What can hang from each mark
zulep: kivit
tabi: rezu zokeb
vipigis: gegen kiro sitof zulep
kivit: gegen sitof zulep
gegen: kivit vipigis
kiro: vipigis
rezu: kiro
sitof: kivit

Every row comes from one small tree of marks. Brackets hold a mark, then the marks that hang from it, in alphabetical order. Every link used is in the known rows. Which tree was each row made from?
Known rows
{tabi rezu}: [-0.26 -0.52 -2.11  1.98 -0.87 -1.29 -1.60  2.12  1.42 -0.79  0.42  0.55
  2.34  0.13  0.69 -0.25 -0.19 -0.93  1.64  0.94 -0.59 -0.30 -1.67]
{tabi zokeb}: [-0.67  1.35  2.09 -0.43  1.41  0.83  0.07  0.73  1.05 -0.87  1.22  1.59
 -0.34 -2.86  1.46 -0.71  0.17 -0.21  0.71  0.88 -2.46  1.86  0.59]
{kivit sitof zulep}: [-1.37 -1.39  0.49  1.08  0.50  0.63  4.90  1.43  2.74  3.07  1.39  0.95
  0.51  2.78  0.07  0.69  1.50 -1.19  0.56  2.45 -1.02  1.93 -1.13]
{zulep {kivit gegen sitof}}: [ 0.75 -0.34  1.39 -2.87 -1.72 -1.32 -0.87  1.25 -2.08  2.03 -1.21  0.55
  2.07 -1.47 -3.14  0.26  0.84 -0.71  2.23  3.14  0.49  0.92 -0.34]
{kivit {gegen vipigis}}: [-2.31  1.63  1.04  0.52 -1.84  0.15  2.61  2.59 -1.37  0.47  3.64  1.15
  0.06 -2.59 -2.37 -0.33 -1.32  2.35  2.50  0.47 -1.01 -1.99 -0.54]
{rezu {kiro {vipigis gegen {sitof kivit} zulep}}}: [ 2.32  1.19  1.04  2.84 -2.11 -0.90 -1.21  2.91 -1.15 -0.39 -1.04  2.17
  0.93  4.69  0.01  0.48  1.50 -3.61  1.07  0.57 -1.56 -2.51  0.30]
{kivit {gegen vipigis} sitof zulep}: [-3.74  0.17  1.59  1.71 -1.32  0.81  7.58  3.96  1.37  3.53  5.10  2.16
  0.52  0.14 -2.19  0.41  0.18  1.06  3.02  3.05 -2.07 -0.05 -1.72]
{rezu {kiro {vipigis gegen sitof zulep}}}: [ 2.05 -0.40  1.52  2.92 -2.71 -0.53 -0.68  2.70 -0.60 -0.83 -1.08  1.66
  1.92  4.47  0.86  0.50  1.63 -2.98  1.35  0.53 -1.32 -2.13  0.09]
{gegen {kivit sitof zulep} vipigis}: [ 1.68 -1.26 -2.53  1.46 -3.81 -2.01 -0.88  2.12  1.98  2.02  3.85  1.52
  2.13  1.44 -2.23 -0.12  0.49 -4.15  2.23  2.79 -1.78  0.15  1.18]
{kiro vipigis}: [ 0.67 -1.47 -1.45  3.62 -2.39  1.64 -0.87  0.32 -0.32  0.09  1.36 -2.78
  0.07  1.46  0.36 -0.03  0.51  0.03  0.14  2.32 -0.54 -1.30 -0.64]
{zulep {kivit {gegen {vipigis kiro}} sitof}}: [ 1.24  0.39  0.95 -1.92 -2.53 -1.81  0.52  2.11 -2.14  1.48  0.11  1.41
  2.82 -1.71 -4.32  0.20  0.58 -0.54  2.59  3.42 -0.62  0.10  0.64]
{sitof {kivit {gegen {vipigis kiro}} zulep}}: [-3.07  6.30 -0.47  1.09  0.81 -0.88  3.62  2.30 -1.55  1.77  3.41  4.36
 -2.76  0.40 -3.95 -0.55 -0.50  1.07  0.63  1.31 -2.58 -2.65  0.02]
{rezu kiro}: [ 0.28 -0.71 -0.47  1.31  0.33 -0.95 -0.83  2.38 -0.28 -0.51 -0.94  2.18
  2.68  2.22 -1.17  0.77  0.23 -3.45  1.54  0.37  0.42 -1.24  0.78]
{sitof {kivit zulep}}: [-1.87  4.64 -1.27  0.46  1.63 -1.09  1.53  0.33 -0.70  1.67  1.07  2.71
 -3.13  2.07 -2.19 -0.25  0.21 -0.77 -1.13  0.82 -1.31 -1.20 -0.23]
{kivit {gegen {vipigis kiro zulep}} sitof}: [ 0.38  2.32  2.69 -0.05 -0.61  0.36  4.09  4.42  0.34  2.67  2.79  2.55
  2.85 -1.24 -2.64  0.62 -0.11  1.14  4.20  1.07 -2.48  0.85 -0.06]
{zulep {kivit {gegen {vipigis kiro sitof}}}}: [ 0.80  1.06  1.21 -0.83 -3.03 -2.27 -0.51  0.66 -3.21 -0.49 -0.10  2.21
  1.18 -1.43 -3.76 -0.29  0.33  1.27  1.88  2.27 -0.21 -1.47  0.97]
{tabi {rezu {kiro vipigis}} zokeb}: [-0.48 -0.44 -1.03  4.26 -0.58 -0.32 -2.51  4.60  2.19 -1.89  1.68  2.49
  3.99 -0.49  1.46 -0.45  0.39 -3.77  3.54  3.32 -2.93  0.23 -0.83]
{kivit zulep}: [-3.35  0.25  0.25  1.46 -0.32 -0.29  4.16 -0.84  1.19  0.63  1.70  1.03
 -0.52  1.93  0.74 -0.37  0.67  1.16 -0.42  0.91 -0.64 -0.05 -0.99]
{sitof {kivit gegen zulep}}: [-3.76  5.73 -0.09  0.05  1.78 -0.39  2.24  1.49 -1.48  2.32  1.91  3.64
 -3.47  0.73 -2.80 -0.42 -0.30  0.85  0.29  0.94 -1.47 -1.96 -1.02]
{kiro {vipigis {gegen kivit} sitof}}: [ 3.14 -1.54  0.05  2.66 -4.35  1.28 -3.35  1.01 -0.19 -0.13 -0.30 -0.87
 -2.06  2.96  1.96 -0.35  1.96 -1.89 -0.61  1.73 -2.18 -2.73 -0.02]
{kiro {vipigis zulep}}: [ 1.23  0.51  0.50  3.01 -2.91  0.40 -0.48 -0.45 -0.29  0.04  1.09 -2.37
  1.59  1.82  1.23 -0.32  0.67  0.95  1.09  0.91 -0.95  0.17 -0.97]
{rezu {kiro {vipigis {gegen kivit} sitof}}}: [ 2.42 -1.92 -0.59  3.18 -2.77 -0.10 -3.04  3.14 -0.47 -0.51 -1.10  1.68
  1.19  4.26  0.14  0.59  1.63 -4.85  1.13  1.59 -1.01 -3.13  0.75]

Which tree is each row?
[ 2.63  2.04  0.89 -3.30 -1.19  0.00 -1.07  2.32  1.18  1.06 -2.15  3.03
  1.34  0.42  1.34 -0.52  2.27 -3.19 -0.10  0.35 -4.56 -0.86  2.11]
{vipigis {gegen {kivit sitof}} kiro}
[ 1.02 -1.31 -1.54 -0.15 -0.91 -0.72 -3.10  0.81  2.31  2.72  0.43  1.63
  1.33  2.33 -0.26  0.08  1.36 -4.13  1.55  2.28 -0.61  1.30  0.39]
{gegen {kivit sitof zulep}}
[ 0.22 -1.84 -3.16  4.65 -1.85 -1.14 -2.45  3.87  1.10 -1.08  0.46  0.81
  4.20  2.37 -0.05  0.34  0.23 -3.44  2.75  2.36 -0.47 -1.75 -1.42]
{tabi {rezu {kiro vipigis}}}
[ 1.63  5.26  2.59  0.04  0.72 -0.13  2.97  1.74 -0.25 -0.05 -2.07  6.58
 -4.76  3.92  0.36 -0.22  2.57 -0.12 -2.56 -0.43 -5.08 -3.22  1.78]
{vipigis gegen kiro {sitof {kivit zulep}}}
[-0.39  0.94  0.92 -1.85 -3.71 -2.51 -0.28  0.43 -3.38 -0.02  0.64  0.71
  1.67 -2.58 -3.67 -0.62 -0.20  0.85  2.00  2.33  0.26 -1.14  0.11]
{zulep {kivit {gegen vipigis}}}
[-0.54  2.43  3.10  1.18 -2.14 -0.56  2.24  2.26 -1.42  0.13  2.94  2.53
 -0.10 -1.08 -1.68 -0.20 -0.88  3.09  2.91 -0.60 -1.06 -1.35 -0.48]
{kivit {gegen {vipigis sitof zulep}}}
[ 2.14 -0.82 -1.38  4.68 -0.47  0.04 -2.64  3.06 -0.98 -0.32 -0.58  1.95
  0.48  4.84 -1.78  1.13  0.88 -3.88  1.04  1.88 -0.05 -2.79  0.75]
{rezu {kiro {vipigis {sitof kivit}}}}
[ 3.00  2.73  2.12  2.15 -3.41  0.13 -0.33  0.73 -1.23  0.14 -0.26  0.00
 -2.34  3.57  1.69 -0.47  1.80 -0.18 -0.56  0.20 -2.91 -1.85 -0.68]
{kiro {vipigis gegen {sitof kivit} zulep}}
[ 1.86 -0.34  0.96  1.02 -3.50 -1.24 -0.49  2.82 -0.98  0.26 -1.20  0.42
  4.17  3.10 -0.06  0.33  1.76 -4.22  2.06  1.79 -1.20 -1.02 -0.05]
{rezu {kiro {vipigis gegen {zulep {kivit sitof}}}}}
[ 5.11  0.17 -1.73  2.65 -2.75 -1.94 -4.68  1.75  0.38 -0.95  1.41  4.17
  0.86  1.83 -2.55 -0.07  0.36 -2.49  1.48  0.96 -2.21 -1.96  3.71]
{gegen kivit {vipigis kiro sitof}}
[ 1.66  1.05  0.55  4.02 -0.82 -0.45 -1.91  3.23 -1.42  0.02 -0.35  2.73
  1.40  4.38 -1.64  0.80  0.75 -2.47  2.30  0.93 -0.32 -2.21  0.12]
{rezu {kiro {vipigis {sitof {kivit gegen}} zulep}}}
[-0.15  0.48 -0.05  3.82 -0.89 -0.83 -2.26  4.21  2.20 -1.99  1.54  2.67
  4.70 -0.27  1.97 -0.58  0.46 -3.30  3.99  2.59 -3.19  0.85 -1.03]
{tabi {rezu {kiro {vipigis zulep}}} zokeb}
[-0.37 -0.08  1.26  0.03 -0.97  0.99  3.34  4.77  0.19  2.88  3.34  1.06
  1.06 -1.69 -2.99  0.75 -0.49  0.00  3.55  2.01 -1.36  0.04 -0.69]
{kivit {gegen vipigis} sitof}
[ 3.62  1.22  2.14  1.47 -4.34 -3.52  0.65  0.06 -1.51 -1.35  1.45  1.82
  1.26  1.09 -1.98 -0.21  0.14  0.66  1.38 -0.20 -0.81  0.01  1.10]
{gegen {vipigis sitof {zulep kivit}}}
[ 1.21  2.54  3.82 -2.84 -2.04 -2.72 -0.06 -0.16 -1.50  1.36 -1.10  0.96
  3.68 -0.56 -0.97 -0.21  0.80  0.89  2.99  0.19 -0.04  2.76 -0.73]
{vipigis {zulep {kivit gegen sitof}}}
[ 1.10  3.94  4.86 -5.47 -5.01 -3.63  1.46 -1.25 -2.00 -0.43 -2.33  0.32
  2.27 -0.81  2.23 -1.60  1.78  0.19  0.21 -1.60 -2.24  0.93 -0.64]
{vipigis gegen {zulep kivit}}
[-4.09  0.14  2.14  0.51  0.68  1.64  6.08  3.06  1.70  4.01  2.65  2.23
 -0.07  0.77 -0.94  0.54  0.79  1.25  2.69  2.59 -1.35  0.85 -2.24]
{kivit gegen sitof zulep}
[ 2.55  0.54 -0.02  4.27 -0.87 -0.84 -2.23  2.53 -0.97 -0.36 -0.75  2.30
  1.61  5.11 -1.20  0.92  0.96 -3.25  1.71  0.87 -0.32 -1.89  0.51]
{rezu {kiro {vipigis {sitof kivit} zulep}}}
[ 3.91  4.08  5.18  0.02 -0.34 -2.42 -0.98 -0.47 -1.70 -1.12 -3.08  5.77
  1.84  2.33 -1.20  0.14  1.72  3.15  1.90 -0.71 -1.49  0.64  1.82]
{vipigis kiro sitof {zulep {kivit gegen}}}
[ 2.75  0.13  2.15  3.26 -3.76 -0.36 -2.07 -0.47 -1.82 -0.32 -0.22 -0.50
  0.43  2.67 -0.04  0.00  1.30  1.59  1.50  1.71 -0.44 -0.53 -0.70]
{kiro {vipigis sitof {zulep {kivit gegen}}}}
[ 2.86  2.95  6.25 -1.67 -2.74 -1.48  1.71  0.13 -0.20 -0.78 -2.19  2.59
 -1.49  2.35  3.74 -0.56  2.03  1.03 -0.52 -3.23 -2.72  0.12 -0.38]
{vipigis gegen sitof zulep}
[ 0.17  0.40  0.84 -3.11 -3.11 -0.53  0.19  1.52  1.32  1.83 -0.40  1.09
 -0.23  0.72  2.26 -0.88  2.05 -3.49 -0.24  0.64 -2.99 -0.42 -0.21]
{vipigis {gegen {kivit sitof zulep}}}
[ 5.19  1.79 -0.75  0.25 -3.03 -2.83 -2.82  2.25  1.34  1.14  1.83  2.96
  4.97  0.90 -2.20 -0.14  0.57 -3.41  3.48  0.73 -2.91  1.36  2.83]
{gegen {kivit sitof} {vipigis kiro zulep}}
[ 1.69 -1.75  0.10  3.35 -2.30  0.36 -0.91  3.24 -0.63 -0.77 -0.94  1.33
  0.83  4.21  0.32  0.70  1.47 -3.72  0.77  1.40 -1.06 -3.14  0.34]
{rezu {kiro {vipigis gegen sitof}}}
[ 5.11  4.55  4.90 -1.91 -2.14 -2.06 -2.16  0.52  0.49 -0.91 -3.46  5.84
  0.43  3.19  2.93 -0.69  2.83 -0.44  0.29 -2.71 -4.59 -0.36  2.36]
{vipigis {gegen kivit} kiro sitof zulep}
[ 1.84  0.00  2.24 -0.73 -3.02 -0.70 -1.46  0.70  0.72 -0.05 -1.49  3.36
 -3.26  3.04  2.58 -0.59  2.32 -2.16 -1.21 -0.26 -2.57 -1.95  0.39]
{vipigis {gegen {kivit zulep}} sitof}
[ 1.07 -0.66 -1.32  5.17 -0.67 -0.16 -1.11  2.81 -0.55 -0.07 -0.06  2.31
  0.31  5.52 -1.56  0.98  1.10 -3.54  0.94  2.19 -0.44 -2.87  0.39]
{rezu {kiro {vipigis {sitof {kivit zulep}}}}}
[ 0.78 -1.22 -0.84  1.49 -4.59  1.26 -0.63  1.32  0.69  1.39  1.03 -2.03
 -0.11  2.01  1.99 -0.63  1.94 -2.52  0.07  2.81 -2.70 -1.62 -0.82]
{kiro {vipigis {gegen {kivit sitof zulep}}}}
[ 1.13 -0.45 -0.16  3.35 -1.79 -0.66 -1.23  2.15 -0.57 -0.43 -0.11  0.57
  3.81  3.46 -0.33  0.53  0.71 -2.78  2.30  0.98 -0.21 -1.21  0.07]
{rezu {kiro {vipigis zulep}}}
[ 1.60  1.62 -0.50  3.39 -1.82 -1.60  2.05  1.68 -0.65 -0.35  3.12  2.79
 -2.60  2.07 -2.86  0.14 -0.21 -0.27 -0.29  0.63 -1.60 -2.25  1.07]
{gegen {vipigis {sitof {kivit zulep}}}}
